Each row was made from one small tree. The marks that hang from a mark follow it in brackets, in alphabetical order. Every link used is in the known rows. Write each row's tree.
Known rows
U(F G(R)): [-0.85  2.49 -0.96  0.81 -0.25  0.27  1.38 -0.16  1.15  3.43 -1.28  0.21
  1.26 -2.00  0.74  2.98 -0.43  0.26 -2.44  2.63 -2.89 -1.50]
R(G(U(M)) X): [ 0.40 -1.82  1.39 -2.61  0.34  6.67 -0.82 -2.46 -0.12  2.73 -0.93  0.42
  2.94  0.17  5.20 -2.59  0.97 -1.34  6.15 -1.14 -0.41  1.14]
P(G(R(X))): [-1.57 -4.65 -0.58  1.45 -1.23 -0.53 -1.17  1.46 -1.62  2.52  0.39 -0.30
  1.54 -2.25 -1.94  2.95  0.34 -0.72 -2.49  0.42 -0.01  0.10]
Z(M(U)): [ 5.14 -0.45 -0.51 -0.40 -0.43 -1.19 -0.19 -0.65 -0.03 -2.67  1.25 -2.59
 -4.56  2.56 -4.07  0.38 -0.60  1.90 -4.28 -1.31  1.90  0.39]
U(F G(R(V)) M): [-1.97  5.38 -0.15  1.54  0.34 -0.77 -1.46 -1.04  1.96  3.24 -0.18  1.73
 -2.77 -1.72  6.69  0.33 -1.56 -0.64  2.87  2.30 -3.95  0.00]
M(U Z): [ 0.56 -0.74 -0.65 -1.10 -1.78 -4.66  0.77  1.06 -1.97 -6.57 -0.48  0.88
  0.43  1.37 -4.32 -0.57 -1.15  2.11 -4.34  0.68  2.25 -1.53]
X(R(G(U) V)): [ 0.62 -5.34 -0.17  1.67 -1.75  3.11  0.32  0.61 -1.34  0.58  1.22 -3.38
  1.50  1.81 -2.87 -3.12 -1.82 -0.09  4.35 -2.91  3.08  3.25]
X(R(G)): [-0.66 -5.59  1.76  1.10 -4.31  4.14  1.30  2.06 -1.36  0.31 -3.02 -2.33
  2.27  1.26 -1.74 -0.63 -1.90  2.44 -0.19 -2.85 -0.15  0.92]
U(G(R) M(Z)): [-5.72  2.89  0.61 -2.62 -5.45 -3.11  1.93 -1.47  0.97 -1.88 -3.26  2.62
  1.14 -0.69  5.38  0.27  0.38  1.19 -2.18  2.81 -3.60 -1.06]
U(F G(R) M): [-1.60  5.08  0.07 -1.20 -1.18  1.42  0.12 -1.22  1.89  4.48 -2.94  1.81
  0.88 -0.49  5.64  1.97 -0.42 -1.10 -0.26  3.71 -5.67 -0.98]
M(U(F) Z): [ 1.12  0.72 -1.38 -0.30  1.33 -3.29 -0.58  2.59 -1.47 -4.53 -0.22  2.20
 -0.39  0.84 -5.13  0.18 -1.33  0.41 -4.20  0.64  0.35 -3.22]
X(R(G(U(F)) V)): [ 1.44 -3.97 -0.32  2.23  1.66  3.84 -0.08  1.83 -1.11  2.52  1.32 -2.25
  1.43  1.53 -3.38 -2.47 -1.78 -1.60  4.55 -2.87  0.81  1.65]
Z(M(U(F G(R)))): [ 4.11  3.90 -2.30  1.42 -0.06 -1.32 -0.57 -2.22  3.15  0.65  1.70 -2.01
 -4.67  1.34 -1.69  4.05  0.81 -1.06 -5.14  2.81 -3.15 -1.16]
F(U(G)): [-1.63  3.46  4.77 -0.92 -1.52  0.07  0.14  0.46  1.23 -0.62 -0.87 -0.48
 -0.94 -2.52  0.95  2.68  0.23  4.48 -0.26 -0.50  2.34 -0.90]
G(R): [-1.18 -3.02 -1.96 -0.09 -3.19  0.30  2.76 -0.24 -2.21  1.77 -0.19 -2.28
  2.17 -1.83 -1.65  2.09 -2.35  1.46 -3.70  0.97 -0.01  1.26]
Z(M(U(F G))): [ 5.74  5.20  0.33  0.66  2.55 -1.80 -1.67 -0.54  3.23 -1.44  0.21 -0.06
 -5.89  2.88 -1.21  1.64  1.19  0.65 -3.48  0.32 -1.21 -2.52]
R(G(U) X): [ 1.55 -4.01  0.15 -0.78  1.12  5.71  0.28 -1.81 -1.76  0.63  0.61 -0.93
  3.60 -1.00  0.78 -1.66  1.19 -0.41  3.74 -1.63  2.05  0.68]
Z(M(U(G(R(X))))): [ 4.86  2.48  0.38  1.80 -1.34 -1.96 -0.54 -4.88  4.56 -0.82  1.85 -1.52
 -3.75 -0.41  1.86  3.76  2.11 -1.99 -3.44 -0.23 -0.40  0.29]
X(R): [ 0.81 -3.29  2.88  0.37 -2.84  0.02  2.09  3.01 -0.72  1.06 -3.71 -1.49
  2.69  1.07 -2.23  0.28 -1.75  1.58 -2.82 -4.00  1.34  1.43]
X(R(G V)): [-0.67 -5.72  1.70  3.45 -2.58  2.40 -0.39  1.21 -2.02 -0.95 -0.13 -2.08
 -0.86  0.13 -0.27 -2.33 -3.04  2.54  3.33 -3.90  1.26  2.09]
V(R(X)): [ 0.23  0.30  2.24  0.62  3.43 -0.54  1.69  0.14  1.22 -0.76 -0.47 -0.66
 -2.86 -2.78  2.38  1.69  2.58  0.77 -0.08 -4.90  4.30  2.73]
Z(M): [ 2.77 -1.92  0.84 -0.34 -0.67  0.11  2.08  0.57 -1.42 -1.26 -0.20 -1.72
 -4.11  0.82 -1.83  0.05 -0.80  4.65 -2.66 -2.93  0.63  0.94]

Which tree is each row?
[-0.55  6.28  2.86 -1.56  2.03  0.99 -0.60  0.59  2.08  2.54 -4.78  3.23
 -0.45  0.96  6.14 -0.32  0.26  1.10  1.94  1.26 -3.80 -2.46] => U(F G M)
[-1.50 -4.72 -4.65 -1.41 -2.62 -0.54  0.98  1.10 -2.29  3.92  1.79 -3.73
  4.40  1.41 -6.63  1.27  0.41 -1.62 -3.86  3.59  1.36  1.70] => P(G(R U))
[ 6.44  0.83 -1.08  0.62  2.83 -0.70 -0.97  0.98  0.24 -0.99  1.43 -1.52
 -5.15  3.03 -4.57  1.96 -0.60  0.58 -3.87 -0.48 -0.06 -1.10] => Z(M(U(F)))
[-4.01 -1.69 -0.34 -4.41 -1.95 -2.96 -0.64  2.62 -1.26 -1.04 -0.96  2.22
  2.45  3.84 -2.82 -2.99  1.43  0.22 -0.84  2.16  0.18 -0.99] => P(G(U(M(Z))))
[ 0.38 -0.80 -0.67  0.24  6.53  5.13  0.62 -1.09  1.13  1.86  2.33 -1.55
 -1.05 -1.67  0.58  0.45  3.61 -2.86  3.48 -2.63  2.30  2.36] => V(R(G(U(F)) X))
[-2.82  5.73  6.43 -2.43 -2.34  0.33 -0.80 -0.57  3.11  1.22 -2.33  1.07
 -1.28 -0.84  5.32  1.73  0.47  3.33  1.65  0.15  0.33 -0.33] => F(U(G M))
[-2.73  1.57  1.71 -2.31  0.49 -1.59  0.50  3.20 -1.78 -2.04 -3.41  5.16
 -0.27  0.49  1.47 -1.27 -1.25  1.62 -0.41 -0.29 -3.08 -2.70] => U(F M(Z))
[ 0.29  5.08 -0.04 -0.22  1.52 -4.60 -0.70  1.16  1.29 -5.42 -1.67  3.48
 -0.55  1.47 -1.65  0.42  0.49  0.45 -3.39  2.41 -1.02 -4.91] => M(U(F G) Z)
[-3.29 -0.97 -1.02 -3.47  0.57  3.44  0.37  0.80 -2.04 -0.82 -0.98  3.01
  2.54  1.71  0.73 -3.15  0.17 -0.59  3.19  1.28 -3.28 -1.68] => R(G(U(F M(Z))))
[ 1.68 -3.63 -0.24  1.70  2.95  3.73 -1.28 -1.83 -1.77 -0.87  3.77 -1.02
  0.12 -2.11  1.58 -3.58 -0.27  0.11  6.90 -2.74  2.96  1.49] => R(G(U) V X)
[-0.95  3.53 -2.17  0.15 -1.02 -4.11  0.14 -0.58  1.23 -2.97 -0.08  1.73
  0.33 -0.25 -2.54  2.48  0.07 -1.88 -5.20  4.45 -2.52 -3.68] => M(U(F G(R)) Z)
[ 1.42 -2.31 -1.74  1.91  1.68 -0.50  1.08 -1.85 -1.00  1.63  4.57 -2.49
  1.53 -3.92  0.10 -0.24 -0.32 -3.39  2.74 -2.03  3.41  3.36] => G(R(V X) U)
[-3.70 -2.21 -0.91 -1.75 -1.03  0.84 -0.26 -0.97 -2.61 -4.26  1.42  1.11
 -0.33  1.29  2.52 -5.95 -1.14  1.62  5.93  0.10  0.36  0.70] => R(G(U(M(Z))) V)
[-0.09 -4.18 -2.47 -0.35 -0.32  0.42 -0.25  0.91 -0.97  4.43  2.16 -2.29
  4.45 -0.52 -3.52  1.79  1.92 -3.72 -2.02  1.72  1.51  1.30] => P(G(R(X) U))
[-4.32  4.50  3.15 -2.98 -2.31 -3.38  0.90 -0.16  0.69 -4.09 -4.41  4.59
 -0.10  0.55  5.63 -2.15  0.68  2.77  0.05  0.60 -2.13 -2.31] => U(G M(Z))
[ 0.36 -4.58  1.58  3.38  2.23  2.84 -1.88 -0.47 -2.31 -2.62  2.13  0.24
 -2.54 -3.47  3.28 -2.44 -1.53  2.81  6.49 -3.75  1.86  0.69] => R(G V X)
[ 0.59 -2.04 -2.15 -1.48  3.62  0.65 -1.07  4.28 -1.98  4.11  0.55 -1.17
  2.49  2.38 -7.26 -0.04  0.76 -0.39 -1.46  2.56  0.56 -1.56] => P(G(U(F)))
[-0.61  1.68  0.88  3.76  0.73 -2.20 -0.31 -2.47  1.12 -0.19  1.71  0.41
 -1.29 -5.18  5.48  1.21 -0.55 -0.46  2.44 -1.45  0.87  0.88] => U(G(R(V X)))
[-0.25  3.63  0.28 -0.75 -1.67 -5.48  0.18 -0.34  0.99 -7.21 -1.92  1.85
 -0.40  1.22 -0.89 -0.61  1.23  1.75 -3.79  1.73  1.70 -3.00] => M(U(G) Z)
[ 1.16 -3.98  0.15  0.19  0.10  6.30  1.37  1.92 -0.87  3.79 -1.26 -2.08
  4.78  2.49 -4.31 -0.60 -0.96 -1.92  1.06 -1.16 -0.65  0.48] => X(R(G(U(F))))
[ 2.75  3.58 -0.49  3.86  0.58 -3.60 -2.46 -3.95  2.73 -1.30  3.05 -0.65
 -1.66 -2.95  3.31  1.56  0.42 -2.82  0.88  0.53  2.29  0.94] => M(U(G(R(V X))))
[-3.12  0.61 -2.38 -3.39 -1.08 -0.15  2.78  0.10 -1.19  2.05 -0.15  1.90
  3.63 -0.17 -0.66  0.12 -0.45 -2.81 -1.19  2.45 -3.41 -0.08] => G(R U(F M(Z)))
[-1.52 -2.79  1.34  1.05  1.91  3.67  0.60 -1.62  0.05 -0.82  0.18 -1.47
 -3.23 -2.42  3.28  0.10  2.63  1.87  2.82 -3.82  2.57  2.96] => V(R(G X))
[-0.58 -2.77  1.34  0.06 -2.55  3.87 -0.87 -0.49  0.37  1.88 -0.03 -1.55
  1.01  3.20  2.24 -4.73 -1.53 -1.25  6.49 -2.44  0.99  3.74] => X(R(G(U(M)) V))
[ 3.76  2.31 -2.07  0.80 -3.31 -2.20  0.08 -3.66  3.17 -0.83  1.26 -3.10
 -3.71  1.56 -1.16  3.27  0.75 -0.44 -5.65  2.03 -0.83  0.39] => Z(M(U(G(R))))
[-3.28 -0.32 -0.66 -4.14  1.73 -1.99 -1.37  4.06 -1.11  1.07 -0.84  3.75
  1.90  3.84 -3.64 -2.33  1.41 -1.29 -0.63  2.49 -1.81 -2.14] => P(G(U(F M(Z))))
[-0.31 -4.16 -2.89  1.79  1.54 -1.63 -2.16  0.19 -1.22  2.80  4.95 -2.24
  1.03 -1.89 -2.64  0.21  0.65 -3.11  1.14  0.23  3.10  2.28] => P(G(R(V X) U))
[-1.75  2.03  0.02 -3.56  1.56 -0.43  1.50  2.03 -1.40 -0.52 -1.47  3.68
  2.25  1.47 -0.43 -2.38  0.27 -1.28  0.64  0.40 -1.53 -1.33] => G(U(F M(Z)))
[ 0.62  3.12  0.71  4.00  3.89 -0.77 -1.01 -1.29  1.49  1.52  1.71  1.88
 -2.16 -5.27  4.59  1.93  0.01 -2.01  2.71 -0.87 -1.65 -0.73] => U(F G(R(V X)))
[ 2.08  4.32 -3.38  3.56  1.54 -3.22 -2.17 -1.68  1.83  0.58  2.96 -0.94
 -2.23 -1.08 -0.24  2.00 -1.48 -1.87 -0.37  3.34 -0.33 -0.56] => M(U(F G(R(V))))
